Known rows, with every step that occurs
nosifo -> lafo: [ -5.8 -25.7 -13.0  21.9  -0.1   6.8  27.2 -28.4  -5.3   2.4  -0.4   6.9
   6.6 -29.0  -4.7   3.3  -2.0  -3.7  11.8 -16.9  24.8  17.2  -1.5]
tama -> pomun -> nosifo -> sopa -> lafo: [ -4.1   4.7  13.4 -57.7  17.4  21.0  10.9   2.2   8.6 -33.9 -11.2 -17.9
   1.6 -24.6  22.6  10.7   8.5 -17.7   5.7   1.7 -37.8   3.7  -1.6]
guko -> pomun: [ -9.2  23.2   8.3  23.6 -21.1 -31.7   2.5 -15.2  -2.3   2.0 -17.7  16.8
  13.0  41.6   9.7   3.8 -19.9  -8.8  -5.1 -11.4  18.7 -13.5   5.5]
gazofa -> nosifo -> lafo: [-22.1 -20.8  -3.4  26.9  13.9  21.3  19.8 -25.2 -41.4  15.9  21.4   0.1
   8.4 -37.3  -1.2 -19.0  -6.3  23.4   8.3  -2.7  35.1  14.4   2.7]
tama -> pomun -> lafo -> nosifo -> sopa: [  1.3  12.3  15.8 -49.3 -19.8 -30.2   4.3  40.8  12.9  18.2   3.8  -8.4
   4.4 -29.0 -18.6  -6.5  14.7  33.3  -1.7 -22.2 -67.0  -4.5   0.7]
sopa -> gazofa -> nosifo -> lafo -> tama -> pomun: [ -5.9  14.6 -54.2  10.8 -17.7  22.5  16.1 -10.5  -6.6  34.5  -1.8   3.2
  22.2 -10.5 -33.0 -16.5  -4.6   4.4 -28.5  36.9  34.2  17.4 -11.8]
guko -> pomun -> sopa -> lafo: [  9.2   8.7   1.9 -20.8  -7.5  23.7  -0.7  27.4   7.9 -17.6 -22.2  13.8
   2.4  25.5  32.6  13.4  -3.8 -11.6   3.6  -8.8  15.0 -27.4   2.4]
nosifo -> sopa -> lafo -> gazofa: [  3.1 -16.8  46.6 -26.9  51.2  29.2   2.7  14.6   7.6  -5.1  -5.8   4.5
   3.5 -14.3  23.4   2.2  11.7  -0.5  17.9 -21.1 -32.4  23.1  -3.4]
pomun -> nosifo -> lafo: [-25.3 -27.8  -9.9  13.1   8.5   2.8  21.3 -41.1  -6.7 -18.0   5.9 -18.1
  -8.8 -27.8  12.2   6.0   3.1  -9.5  11.3   7.1  42.5  18.7  -3.8]
sopa -> lafo: [  9.0 -13.8   3.0  18.2  11.8  25.8  -6.6   6.4  -0.9 -32.0  -4.1   4.9
   1.3  -6.2   9.1   8.0  -5.5  -5.1  23.1 -10.6 -36.6  -3.3   4.3]
sopa -> gazofa: [  3.0 -12.0 -43.3  18.8 -20.0 -17.6  -2.8  10.5   6.6 -24.8  -3.8  13.1
  -6.9  14.1  -2.2   0.6  -1.8   3.2   6.8 -15.5 -14.9   8.6   4.7]
nosifo -> sopa -> gazofa -> pomun -> lafo: [  1.6 -14.1 -34.4 -11.6 -30.3 -15.9  15.0  34.5  -0.2 -34.0  16.6   7.2
 -15.5  -2.9 -18.6   9.4 -19.0  -7.6   3.0 -21.7 -56.6 -18.2   2.3]
lafo -> tama -> pomun -> sopa: [ 32.9  25.5 -15.5 -46.1 -21.4 -17.7  -8.2 -10.8  20.9  29.4 -25.5   2.7
   3.7   9.8 -11.7   6.9  12.2 -17.4 -31.6  20.3  35.6 -17.4  -2.1]
gazofa -> sopa -> lafo -> tama -> pomun: [ 30.9  34.8  -5.1  23.7 -16.5  41.5 -19.7  -5.3  11.9  12.0 -11.1 -13.8
  25.1  15.1 -17.7  11.1   2.0 -18.3 -27.6  26.6   2.9 -11.0  -5.4]
pomun -> lafo -> tama: [ 19.5 -25.0   0.7  16.8   0.8 -18.8 -13.0  -7.9   7.6   4.2  -8.2  -7.9
   3.4   3.7 -40.2   2.1  -2.9 -13.3  -6.3  27.5 -29.5 -16.5   0.9]
guko -> pomun -> lafo -> gazofa -> nosifo: [-19.4  16.1  43.2  30.8  40.1 -13.6 -13.5  -0.4 -29.9  24.0  13.6   7.4
  -0.1  28.5 -15.4 -15.8 -19.4  21.5  10.1  -1.0  -8.9 -14.3   4.1]
sopa -> lafo -> tama: [ 16.9 -19.6  -2.4  20.3   2.3  29.7 -10.0   0.2   6.1  -9.3 -14.4  -9.1
  18.0  -0.4  -0.5   0.4  -1.2 -17.1  -5.5  31.8  -9.5   6.5   1.6]
lafo -> gazofa: [  3.2  -0.4  33.4  21.0  32.8 -17.3 -15.6 -19.2   3.7  15.5  -0.4  13.8
  -5.9  16.3   0.9  -2.4   4.9   0.9  11.2 -20.1   4.5  15.3  -0.2]
tama -> pomun -> nosifo: [-11.4  30.0  -2.9 -13.8  -1.0 -28.3  -9.8 -41.3   5.3 -14.4  -2.9 -11.0
  -9.6   6.6  -2.7   2.6   2.8 -18.6  -4.4  14.7   4.6  -5.6  -1.5]
pomun -> lafo -> gazofa: [  9.2  -8.6  35.7  17.7  46.3 -20.9 -19.8  -3.6  10.4   4.8   2.7  13.5
 -18.1  15.8 -27.9  10.7  -2.4  -1.2  23.0 -18.0 -42.2  -5.0  -5.9]
tama -> pomun -> lafo: [ 18.1  24.5  -4.6  -1.9  -0.7 -27.4 -15.4  -4.4  15.0  -4.5  -6.5   9.8
 -10.5   0.3 -54.8  20.2  -9.3 -11.2  10.9 -13.3 -67.6 -31.8  -4.2]
pomun -> nosifo -> sopa -> gazofa: [-14.4 -26.5 -26.4 -39.3  -6.3 -23.1  12.7  13.0   1.8 -37.4  -2.9 -11.4
 -12.3 -13.9  28.1  -4.0   9.1  -2.0   5.7  -3.6 -13.8  19.6  10.3]
gazofa -> nosifo -> sopa -> lafo: [ -6.6 -20.3  28.2 -26.5  30.2  34.3   8.3  19.6 -35.7 -15.8   9.6 -11.5
  13.5 -39.5  28.7 -13.5  -2.6  21.3  12.4  -8.1 -39.5   6.1  13.5]
gazofa -> pomun: [ -6.9  15.0 -10.8  32.6 -38.7 -15.1  -1.8 -22.7 -13.7 -13.0  17.9  12.3
  -4.6   8.8   2.0   1.3 -20.6 -12.7  -7.6 -13.0  14.8 -12.3   5.3]

Rows
[  8.2 -25.7  20.0 -33.5  16.7  28.7  12.5  18.3  -0.6 -30.1  -9.2  -5.8
   7.0 -33.6  24.6   6.0   4.1  -3.3  16.4 -19.2 -48.2   5.4   5.8]  nosifo -> sopa -> lafo
[ -3.2  10.4   6.1  18.4  -7.6 -31.8  -3.5   3.5   4.3 -11.0 -16.3  13.3
  -1.0  33.1 -22.5  12.2 -20.3 -12.6  11.5 -15.4 -35.3 -36.3   2.5]  guko -> pomun -> lafo
[ 24.2  -3.8 -19.0  -6.3 -25.9  36.5  -6.0  16.0   3.7  -7.2  -5.5  -2.6
   5.4   7.0  19.0   4.3  -0.4 -23.9 -17.7  33.8  32.3 -16.7   1.6]  gazofa -> pomun -> sopa -> lafo -> tama
[ -4.7  14.1  46.1 -46.4  48.6 -13.5   3.0   5.8 -23.1  31.5   9.8  -2.3
   3.7 -21.6 -22.6 -10.6  -0.4  22.7   1.3 -13.6 -45.2   2.8   1.6]  tama -> pomun -> lafo -> gazofa -> nosifo -> sopa
[-11.1  -0.8  38.9  28.8  55.5  37.1 -20.5   1.6 -34.9   5.2  24.3  -0.1
   0.5  -4.4   9.9 -19.1  -4.3  26.1  19.9   2.7 -10.1  12.0   5.1]  sopa -> lafo -> gazofa -> nosifo
[ -6.5  22.2  15.6  34.0  -6.4  -9.7  -8.0 -22.1  -7.2   8.0  22.2  19.7
 -11.4  24.4   6.0   0.8 -14.3 -11.4  -6.6 -15.9  24.5   3.6  -3.5]  lafo -> gazofa -> pomun
[ -0.7 -22.0 -24.7 -31.7 -15.5 -16.6  13.7  24.6   4.8 -21.7  -6.5   6.3
  -2.7 -14.3  15.5  -0.6   6.9   6.9   1.9 -24.1 -26.1  16.1   7.1]  nosifo -> sopa -> gazofa
[ 14.1   8.4  41.6  52.3  17.4   6.0 -24.6 -17.8  -5.0  17.8  16.1  -8.3
  -1.3  33.6   9.3   2.9   8.3   7.2  -1.5 -21.7  25.5   5.4   4.4]  lafo -> gazofa -> sopa
[-25.0 -20.8  16.1  15.2  40.8   8.8  11.9 -41.2   0.8   4.9   8.1 -10.0
 -14.1  -6.9  12.8   3.1   8.5  -7.5  16.5   2.6  48.5  35.6  -9.1]  pomun -> nosifo -> lafo -> gazofa
[  4.6  19.4   1.9 -22.1 -20.4 -29.5   2.4   3.3   6.9  10.4 -23.8  16.0
   0.3  34.0  28.0   6.8  -1.8  -6.0 -13.7 -11.8  46.2 -29.2   4.4]  guko -> pomun -> sopa
[-10.6 -30.8 -39.9  30.2 -10.3  28.4  20.4  -6.4 -22.8  19.9   8.4  -4.8
  20.7 -19.8  -9.5 -21.3  -3.7  15.6 -12.6  39.0  50.0  24.5   0.6]  sopa -> gazofa -> nosifo -> lafo -> tama
[ 24.6  31.8 -11.1 -45.1 -13.6 -22.7  -7.9  -5.7  16.2  14.5 -16.5  13.0
  -7.1   5.9  -4.9  13.6   8.8  -9.9 -12.4 -11.2  14.8 -24.7  -1.0]  tama -> pomun -> sopa
[-11.6  15.8   9.0  27.8 -35.9 -32.1  -8.8  39.7   8.0   9.0   3.0   5.7
  -2.4  20.9 -13.4 -10.2  -3.8  34.9   6.9  -9.7 -27.0 -21.7   3.2]  guko -> pomun -> lafo -> nosifo
[  1.4 -26.2  21.6 -20.3  17.9  38.9   6.0  12.2 -22.4   8.9   0.1 -19.1
  27.0 -33.3  13.1 -16.8   5.9   9.7 -14.5  31.7 -11.3  11.1  10.9]  gazofa -> nosifo -> sopa -> lafo -> tama
[-15.6   4.5   3.2  37.3  -3.9  16.5  19.0 -29.1  -6.6  13.1  21.4  18.1
  -5.8   2.4   0.2   3.0 -13.6 -11.1  -0.6 -15.3  51.5  19.0 -12.0]  nosifo -> lafo -> gazofa -> pomun
[ -5.8 -18.0 -23.8 -26.4 -36.4 -19.7   9.8  52.7   7.7  -4.5   5.0  -2.1
  -0.3 -18.7  21.3 -15.1  18.5  43.2   3.4 -21.5 -24.9  27.8   5.9]  lafo -> nosifo -> sopa -> gazofa
[-14.0 -33.9 -14.1  14.4  -0.7  10.5  16.8 -43.4   0.1   3.6  -1.8 -24.0
   9.0 -18.8   2.3  -0.8   5.9 -19.5 -12.0  48.1  64.7  23.5  -2.1]  pomun -> nosifo -> lafo -> tama
[ 14.9  30.8 -10.7   1.5 -18.7 -15.9 -13.0 -30.1  19.2  30.8 -20.8   2.4
  18.5  11.7 -32.0   1.3  -0.8 -21.1 -29.4  24.4   7.7  -3.0  -4.7]  lafo -> tama -> pomun
[  4.3  29.1  -3.2   7.8 -26.4 -27.4 -20.3  28.3  17.1  12.7  10.2   1.9
  -7.1  -3.8 -39.8  -2.8   7.0  34.1   4.5 -11.2 -55.1 -14.9  -5.3]  tama -> pomun -> lafo -> nosifo
[  2.3  25.9 -39.6 -24.1  -9.8  -7.3  -8.1  21.6 -22.1   9.6  12.2   9.4
  -7.3   2.9  -1.1 -17.5   2.9  27.7 -13.5   2.0  14.3 -13.3   6.6]  tama -> pomun -> sopa -> gazofa -> nosifo
[  9.9  21.0  43.3  54.6  13.5  -4.1 -19.0   3.4   1.3  14.8   6.3  -2.5
  -0.9  60.9 -11.1  14.8  -8.6  -1.3   1.8 -20.4   3.6 -21.4   0.2]  guko -> pomun -> lafo -> gazofa -> sopa
[ 12.6  12.5 -21.6 -35.9  -6.1  19.2   7.5 -13.7 -10.3  48.3  -2.0  -5.6
  15.5 -20.8 -10.9  -9.1   7.5   4.2 -32.8  30.3  66.6  -6.2  -4.4]  gazofa -> nosifo -> lafo -> tama -> pomun -> sopa
[ -8.5  11.3  38.7 -47.8  51.6  22.1  -0.4   2.5  12.6  -7.5  -8.7 -10.0
  -3.4  -6.0  16.8   7.7  13.7 -13.3   7.1  -3.3 -25.5  21.5 -10.1]  tama -> pomun -> nosifo -> sopa -> lafo -> gazofa
[ -3.3  17.1  13.5  35.7   4.9  31.4  -7.0   1.9  -2.6 -14.7  16.7  15.7
  -8.9  18.3  11.9   6.4 -15.9 -15.3   4.7  -9.6  -0.4   4.6  -4.9]  sopa -> lafo -> gazofa -> pomun
[-33.5 -17.3 -57.3  25.0 -33.9  15.8  32.3 -18.9  -8.2 -37.9  21.3  -6.5
 -17.7 -11.9  14.3   1.7 -12.1 -14.9  -1.9  10.0  55.3  16.2  -8.3]  sopa -> gazofa -> pomun -> nosifo -> lafo
[ -8.0 -12.4  25.0 -33.0 -20.0 -22.9   8.4  25.9  -0.7  13.6   9.2  -8.3
   8.3 -35.1  26.6 -18.3  21.3  42.9   0.1 -23.6 -17.5  19.3  13.2]  lafo -> nosifo -> sopa
[ 32.9 -21.5  -7.7 -17.1  -1.4  30.7 -10.8  11.9  13.0  -2.8 -16.7  -7.3
   8.0   0.5  13.6   7.2  11.2 -17.5  -7.1  31.4  16.9 -10.4   3.3]  pomun -> sopa -> lafo -> tama
[  0.5  -6.0   3.4  22.8 -20.9 -25.6 -19.5  32.8   5.0  -1.9  17.4  -3.2
 -13.4  -8.1 -22.7  -9.8   9.3  42.8  17.0 -12.2 -51.3 -12.0   5.9]  pomun -> lafo -> nosifo
[ -5.2  10.9  38.3  26.3  28.0 -24.8 -11.1   0.2  11.2  12.5  -9.3  15.9
  -6.1  48.7 -25.1  10.0 -13.0  -8.7  13.6 -13.6 -18.8 -15.3  -7.1]  guko -> pomun -> lafo -> gazofa
[ -1.9 -26.2 -24.2 -28.4 -28.4 -21.7   7.3  70.6  12.0 -14.4   7.0  -3.3
  -8.3 -21.3  -2.7  -9.6  13.1  42.2  12.4 -22.7 -61.0   7.5   4.9]  pomun -> lafo -> nosifo -> sopa -> gazofa
[ -0.8  20.0  -7.6  -9.3  -1.0  18.5  -9.8 -20.1  13.6 -17.8 -12.5 -23.4
   4.2   5.9  -5.0   4.1   4.3 -32.5 -12.7  50.1   2.5  -2.1  -6.7]  sopa -> lafo -> tama -> pomun -> nosifo
[  3.2 -31.8 -19.5  24.0  -7.2  14.1  21.0 -30.9   3.5  26.5 -11.2  -6.4
  18.6 -20.6  -9.7  -1.8   1.9 -12.5 -13.1  28.5  46.1  22.2  -4.8]  nosifo -> lafo -> tama
[-26.6  10.8  -6.1  17.6 -24.4 -19.8  -4.1 -36.1 -15.9 -34.8  23.8 -12.1
 -20.7   4.3  23.4   0.0 -11.6 -19.7  -7.6  13.1  31.1 -10.4   4.9]  gazofa -> pomun -> nosifo
[ 27.2  22.4 -12.9 -38.3   2.3  29.6  -9.9  18.5  15.3 -16.2 -15.3   7.5
  -2.7  -2.9   8.0  20.0   5.5 -13.4   4.2  -8.8 -16.0 -22.8  -4.6]  tama -> pomun -> sopa -> lafo
[-34.7   0.2  20.0  19.5  29.4   3.1  18.6 -34.1   3.5  10.7  -5.3  -2.2
  -2.3  19.9  17.5   4.5  -1.2 -13.7   7.3   6.6  69.7  25.4 -10.8]  guko -> pomun -> nosifo -> lafo -> gazofa
[ 19.0 -14.0 -50.4 -21.9 -19.5 -17.1  -2.7  27.9  11.1 -21.3 -11.6  15.2
 -20.0  11.0  15.6   3.6   8.8   3.6   3.4 -15.3  11.6  -9.1   4.8]  pomun -> sopa -> gazofa
